Each row comes from the steps of one path. Every step used is in the known rows, and no mark comes twice. Write the path behind each row, first mark first.
In the rows, zero is written as 128.
Known rows:
paleg/tene/faziz/neror/ravob/duvurot: [128 113 158 132 109 160 177 119 119 132 153 119 135 113 140 126 162 143
 144 110 155 114 100 107 126 142 107 185 120 125 147 173 121 110 128 133
 107  88  98 127 101 146 105  91 132 172 135 152 157 146 128  91 160]
visi/duvurot/paleg/neror: [140 105 160 131 107 137 145 108 129 121 141 116 116 137 142 196 135 144
 166 102 130 146 149  69 145 111 118 194 139 105 131 181  83 102 126 136
 133 117 103 123 107 104 217 137 137 152 110 132 148 150 142 122 135]
visi/duvurot/paleg: [133  94 146 126 115 141 139 116 130 111 120 103 136 141 153 178 131 151
 184  91 138 132 138 115 158 137 137 198 123  92 144 182 112  84 119 132
 131 136 111 128 110 104 169 146 111 130 113 134 132 162 142 102 138]
visi/duvurot/paleg/tene: [132 128 166 138 113 153 132 111 126  80 114 104 102 116 157 186 124 146
 179  77 138 120 142 116 151 146 111 191 116 112 132 178 106  96 106 114
 139 123 106 134 121  95 192 126 124 138 129 133 154 164 136 104 119]
ravob/duvurot/faziz/tene/paleg: [102 120 135 114 115 187 178 120 116 138 186  87 121 147 137 112 104 149
  92 119 159 112 140 100 138 144 109 165 108 135 120 161 137  78 126 106
 121 142 119  95 116 132 147 117  56 144 133 143 159 176 154 102 157]
neror/paleg/duvurot/ravob: [118 104 138 111 103 128 138 117 127 134  88 105 129 103 133 147 130 146
 149 129 138 111 112  95 183 106 129 209 108 116  84 168 117 115 131 135
 158 104 116 131 110 111 130 131 136 169 126 133 145 179 154 117 135]
paleg/tene/faziz/neror/visi: [122 102 118 133 117 160 170 115 112 130 210 115  90 124 127 111 105 139
  91  96 129 119 144 110 120  67 133 172 117 119 119 177 152  69  92 117
  77  89 121 151 130 146  91 122 127 118 146 122 129 168 127 120 126]
neror/visi/duvurot: [136  99 155 118 117 144 147 122 128 125 201 107 127 133 147  88 116 138
 134  77 135 145 124 128 158 101 145 161 114  95 154 185 139  90 105 133
 120 114 137 167 142 133 114 181 144 120 134 124 111 145 148 110 166]
faziz/tene/paleg/neror/ravob/duvurot: [125 117 161 125 107 166 184 121 123 147 161 116 148 118 140 126 169 138
 127 108 158 134  96  78 139 144  99 166 123 126 140 172 103 117 139 147
 128 106  97 114  97 137 134 100 119 182 130 156 159 138 139  99 176]
ravob/duvurot/faziz/tene/paleg/neror: [121 123 152 122 107 169 176 111 119 141 190 105 106 142 131 150 118 142
 103 124 147 130 148  57 133 117  95 171 128 132 115 165 101  96 132 120
 125 121 109 103 110 125 206 115  99 166 123 139 167 159 152 119 152]
neror/ravob/duvurot: [132 112 151 124 110 148 174 131 128 149 134 117 154 117 143 116 166 140
 143 100 156 128  86 112 143 151 108 151 122 119 149 171 115 125 138 149
 123 110 103 129  97 140  96 114 135 173 131 155 148 135 128 101 176]
neror/visi: [127 105 113 125 117 146 166 131 125 144 179 113 115 125 131 100 113 134
  93  80 132 137 126 113 145  80 131 127 118 112 119 174 142  91 105 140
  99 118 126 157 125 136  78 149 132 124 144 127 117 155 126 133 147]
duvurot/faziz/tene/paleg/neror/visi: [122 108 125 124 113 166 183 113 119 153 227 106  89 133 131 126 108 132
  68  90 133 133 146  68 143  71 120 166 123 122 105 174 125  84 101 127
 108 117 120 138 125 136 143 136 107 137 137 130 139 162 143 133 149]
paleg/tene/faziz: [141 126 171 145 118 152 140 116 114  96 150 101  84 123 130 158  97 144
 144 103 131 122 145 131 121 139 124 151 117 126 166 166 142 101 114  84
  88 122 112 152 123 117 202 102 136 112 142 122 153 162 124 106 145]
faziz/duvurot: [121 130 118 128 112 135 144 123 125 153  87 120 126 107 136 120  98 156
 137 115 148 119 126 107  98 117 128 156 128 113 140 177 108  80 138 162
 141 108 118 146 117 133 103 129 154 113 127 140 141 130 144 109 138]
faziz/neror/ravob: [105 106 125 136 102 146 160 127 122 144 139 130 138 107 130 129 153 147
 129  99 144 117  92 107 112 108 137 217 134 126 134 185 145 106 110 137
 112  83 108 110 116 138  50 108 120 147 132 140 151 146 123 128 127]
neror/paleg/duvurot/visi: [128 115 128 120 108 132 171 127 127 102  86 116 121 126 140 142 121 148
 128 128 136 108 120  99 145 124 135 232 126 115  79 179 142 108 122 131
 110 115 112 153 116 130 123 151 143 165 128 127 134 202 157 123 111]
duvurot/paleg/tene/faziz/neror/ravob: [113 102 142 147 107 154 159 114 117 124 144 122 116 103 135 169 150 146
 144  93 140 110 107 104 110 120 140 241 132 124 146 186 143  98 102 118
 103  85  98 116 111 128 103  84 116 137 131 138 160 156 120 115 124]
duvurot/paleg/tene/faziz/neror/visi: [122  96 115 135 118 161 171 112 113 127 200 113  89 127 131 133 112 142
 102  93 128 117 149 105 125  71 135 186 117 114 115 179 145  62  90 119
  80  95 116 147 124 139 100 116 115 120 142 125 129 174 126 118 121]
ravob/duvurot: [135 115 145 115 114 147 168 132 127 138 131 111 150 136 139 108 140 146
 144 120 154 131 114 118 145 146  98 115 117 118 135 162 108 110 147 144
 117 120 113 129  98 138 121 130 136 168 131 147 141 146 133  99 169]
tene/paleg/duvurot: [113 101 136 128 107 153 158 138 125 139 151 113 103 142 139 115 101 152
 133 131 141 118 128 106 122 117  99 163 121 123  99 164 152 100 133 123
 121 125 130 107 113 109 164 104 112 180 141 119 174 196 150 122 144]
paleg/duvurot/visi: [135 126 117 124 111 131 170 134 125  97 105 119 112 142 145 150 112 155
 134 133 136 108 121 112 134 129 137 209 127 119  81 177 127 112 125 134
 111 116 116 136 117 133 135 141 145 169 123 124 127 199 150 126 111]
neror/paleg/tene/faziz/duvurot/ravob: [128 131 135 119 113 141 132 103 119 132  71 104 110  78 134 174 114 146
 142 125 148 103 126 101 150 118 147 203 106 120 140 170 100 103 128 131
 164 102 107 152 114 121 144 120 149 111 124 137 140 146 152  96 136]
visi/duvurot/paleg/neror/ravob: [130 102 161 141 103 139 154 115 131 138 133 126 127 107 143 186 168 138
 156  79 136 139 101  73 138 122 133 228 141 110 152 190 107 122 115 144
 137 103  94 123 108 113 155 116 134 153 119 142 153 136 131 126 145]
ravob/duvurot/faziz/tene: [109 122 159 116 114 160 174 107 113 129 187  80 141 152 136 105 112 162
 118 104 140 111 133  98 156 142 114 181 112 119  90 173  94  65 131 129
 116 117 104 113 123 146 135 128  88 161 120 166 125 159 152 100 167]
tene/faziz/neror/visi/duvurot: [130  92 151 121 118 151 153 113 121 123 220 109 119 139 141  90 112 142
 130  94 133 136 135 126 142  89 151 192 114  96 156 187 149  72 101 121
 100  96 136 162 143 145 107 169 139 117 134 121 114 154 148 104 157]
visi/duvurot/faziz/tene/paleg/neror: [120 120 160 122 108 166 163 108 120 133 198 104 103 142 135 150 111 142
 107 116 141 135 152  63 134 113 109 188 129 127 124 172 109  93 123 113
 131 120 116 108 122 120 208 131 102 152 122 131 162 158 157 122 149]
faziz/neror/paleg/duvurot/ravob: [110 102 131 109 102 133 141 115 124 134  95 109 129 104 131 144 129 149
 144 139 137 105 116  90 174  96 129 224 110 118  75 170 119 105 128 135
 152  90 114 125 110 117 113 127 133 173 124 133 146 182 155 116 127]
ravob/duvurot/faziz/neror/paleg: [101  83 145 108 102 147 165 105 124 152 122 101 140 117 122 106 126 143
 115 117 145 104 132  86 151 103 117 233 122 115 105 177 159  75 117 118
 104  99 109 142 114 142  65 149 110 142 128 147 160 167 146 106 128]

Which path is each row?
[131 106 151 147 105 140 156 110 125 148 124 126 114  98 138 200 157 142
 149  90 137 129 106  67 116 118 136 228 144 113 157 189 105 115 120 145
 130 101  88 129 101 118 162  92 139 140 119 144 162 132 130 120 146] : tene/faziz/duvurot/paleg/neror/ravob
[122 108 140 135 113 163 159 107 109 108 159 113 102 134 130 156 117 154
 144 130 141 104 153 110 108 115 119 202 121 124 130 171 131  70 115 105
  84  87 107 117 110 135 139  93 114 140 130 132 155 175 128  97 115] : ravob/duvurot/paleg/tene/faziz/neror
[143 150 116 131 120 143 164 117 119  97  83 116  93 112 145 173  96 153
 126 126 147 101 135 113 106 139 153 209 124 121 135 179 115  97 121 128
 117 115 108 162 121 144 148 136 156 109 123 130 126 167 150 104 110] : paleg/tene/faziz/duvurot/visi
[113 118 152 139 102 160 167 121 124 143 157 122 126 104 133 152 157 136
 114  92 144 137  99  70 123 122 121 201 135 132 144 181 126 120 116 132
 132 106 101 108 112 119 139 102 110 153 132 140 165 141 136 133 149] : faziz/tene/paleg/neror/ravob
[127 105 163 119 116 162 158 111 124 124 228 106 122 135 145  96 118 136
 115  85 134 150 137  94 153  97 134 180 115 100 146 186 126  80 106 130
 126 111 129 153 141 131 149 168 127 129 133 126 123 148 159 112 168] : faziz/tene/paleg/neror/visi/duvurot
[114 115 138 137 112 158 151 112 108 109 167 115  98 131 123 137 101 154
 133 130 135 107 151 119 100 104 125 193 124 131 132 171 144  75 110  96
  81  84 116 121 123 135 125 102 121 128 136 123 153 173 125 110 111] : paleg/tene/faziz/neror
[139 113 160 127 106 146 175 125 128 150 142 123 144 116 140 134 172 137
 144 106 153 135  92  87 140 140 101 160 130 120 145 173  98 130 140 152
 127 102  97 128  95 138 129 107 146 183 127 155 154 132 130 106 174] : paleg/neror/ravob/duvurot
[135 146  96 121 117 136 167 127 125 113  71 122 118 117 144 157 105 154
 121 127 149 105 124 110 111 131 154 202 128 118 119 180 110 100 127 151
 127 117 112 150 117 146 104 155 152 119 118 134 118 163 152 114 105] : faziz/duvurot/visi
[135 129 113 118 113 150 191 129 124 110 106 124 136 125 146 151 154 147
 124 125 156 105  99 108 134 145 139 218 126 124 115 179 118 121 124 141
 109 104 100 131 104 157  83 137 137 164 120 144 122 171 141 108 121] : faziz/neror/ravob/duvurot/visi
[126 107 128 123 109 138 173 119 121  99 108 116 112 128 135 145 115 153
 127 139 134 101 129  99 131 117 142 252 126 116  85 182 151  93 119 120
  94 104 112 151 118 138 123 141 139 158 127 124 137 207 157 115 106] : tene/faziz/neror/paleg/duvurot/visi
[122  97 138 122 108 140 167 123 124 154 182  89  80 157 142 144  83 156
 122 122 137  89 140 105 143 118 115 201 124 123  92 166 141  98 121 105
 119 132 123 108 122 128 180 120 101 172 121 135 167 189 150 119 150] : tene/paleg/duvurot/faziz
[134 114 133 106 115 140 139 116 127 125 148 103 129 111 144 140 129 138
 138 104 141 126 117 120 192 103 157 183 102 106 132 173 105 114 113 131
 159 108 127 145 128 127 116 168 140 128 122 128 108 149 153 112 151] : neror/visi/duvurot/ravob
[129  96 145 124 106 124 160 120 124 149 173  92  88 157 141 139  88 159
 138 116 127  92 135 108 148 114 118 201 128 116  83 171 125  98 123 115
 115 122 118 119 124 131 169 127 125 175 116 140 152 178 146 123 151] : paleg/duvurot/faziz
[144 136 115 113 117 145 184 132 126 103 100 116 133 138 146 147 135 147
 127 130 153 114 115 117 144 152 132 176 121 122 116 170 111 119 132 138
 109 124 110 141 105 149 117 150 142 157 120 139 118 173 144 106 127] : ravob/duvurot/visi
[128 133 149 141 112 153 139 117 124  88  99 106  96 114 149 194 122 146
 166  81 138 117 142 111 142 144 104 176 119 122 115 171 107  99 109 117
 131 125 101 124 111  95 179 108 119 139 133 133 160 169 128 113 109] : duvurot/paleg/tene
[134 105 150 118 108 149 182 116 126 165 182  96 101 140 143 158 129 143
 118 108 151  98 118  90 152 135 113 205 127 126 131 169 114 121 124 117
 124 124 104 113 107 145 160 117 110 172 115 156 163 149 141 106 170] : tene/paleg/neror/ravob/duvurot/faziz
[112  99  98 124 114 154 172 124 118 145 195 121 113 129 127  94 114 141
  86  98 132 125 134 106 127  60 133 164 122 116 101 178 147  72  99 139
  89  91 127 140 127 148  46 139 123 129 142 126 120 164 127 130 124] : faziz/neror/visi
[125 112 124 105 114 143 142 113 123 126 156 107 128 113 142 136 130 139
 136 112 141 120 120 116 182  92 159 200 103 109 122 176 107 103 109 131
 155  95 128 138 129 134 101 163 136 133 122 128 107 154 154 110 140] : faziz/neror/visi/duvurot/ravob
[ 95  89 139 115 102 147 152 112 125 139  97 113 152 107 116 100 127 142
 118 114 140 121 130  92 138  96 121 214 126 118 112 179 170  74 115 123
 102  98 115 146 116 129  49 150 113 127 136 135 155 167 140 118 115] : faziz/neror/paleg
[124  96 144 117 115 150 152 118 124 125 209 113 129 138 143  83 116 141
 129  90 135 136 131 124 146  86 146 188 116  97 139 188 142  75 101 132
 113  96 137 155 142 141  88 174 139 125 133 124 113 152 149 111 150] : faziz/neror/visi/duvurot
[112  86 164 125 100 129 148 123 129 137 111 111 130 121 131  98 117 149
 148 114 129 122 119  92 144 109 103 198 124 108  86 177 156  93 132 135
 117 108 118 147 115 111 130 129 141 178 140 130 165 186 150 122 145] : neror/paleg/duvurot
[ 94 126 127 121 115 187 166 129 117 125 163  98 131 138 132 107 106 148
  94 115 155 128 137 105 127 136 114 145 110 137 127 162 149  79 124 111
 120 139 125  95 119 120 131 119  61 130 141 131 154 175 148 115 144] : faziz/tene/paleg
[142 140 107 126 120 139 168 120 120 110  85 117 106 120 141 165  99 154
 122 132 146 104 132 112 105 135 161 209 128 117 138 179 121  96 126 135
 112 119 110 160 119 148 134 142 154 107 119 131 118 166 150 106 115] : tene/faziz/duvurot/visi
[103  84 150 120 105 149 151 107 120 137 113 108 138 109 113 109 121 142
 119 120 137 120 137  95 132 100 128 218 124 116 133 178 179  70 115 106
  86  98 114 154 116 132  79 140 114 116 138 131 158 169 139 110 125] : tene/faziz/neror/paleg
[127 104 150 127 110 154 179 122 120 147 157 120 147 121 135 119 164 144
 140 116 155 119  95 108 126 138 114 181 122 120 150 173 125 109 133 139
 102  92 101 126  98 150  94  98 129 170 132 153 150 143 128  94 166] : tene/faziz/neror/ravob/duvurot
[130 131 118 117 116 135 135 111 119 144  87 108 113  97 133 171 110 151
 143 135 147 107 125 109 143 117 154 181 110 118 143 166  94 106 135 139
 159 107 113 139 111 129 142 120 148 112 118 136 129 142 149 101 142] : tene/faziz/duvurot/ravob
[ 99 116 138 118 114 188 182 121 117 143 187  90 123 138 139 116 118 147
  92 108 161 111 127  96 137 148 115 183 110 136 127 166 141  86 120 110
 124 138 114  94 115 132 137 108  55 148 132 147 161 172 152 104 160] : neror/ravob/duvurot/faziz/tene/paleg
[115 126 147 127 107 168 164 117 119 131 171 113 112 135 127 147 116 141
 102 122 141 143 148  59 123 111 101 160 131 135 121 167 109  96 128 121
 126 119 113 103 112 114 194 118 102 151 130 128 164 158 146 130 140] : faziz/tene/paleg/neror
[138 108 141 113 112 138 173 119 125 155 169  89 111 154 141 139 111 151
 131 113 146  99 129 114 159 137 113 170 121 118 117 165 110 106 131 118
 115 130 110 124 112 150 146 138 120 164 113 155 145 154 139 102 166] : ravob/duvurot/faziz
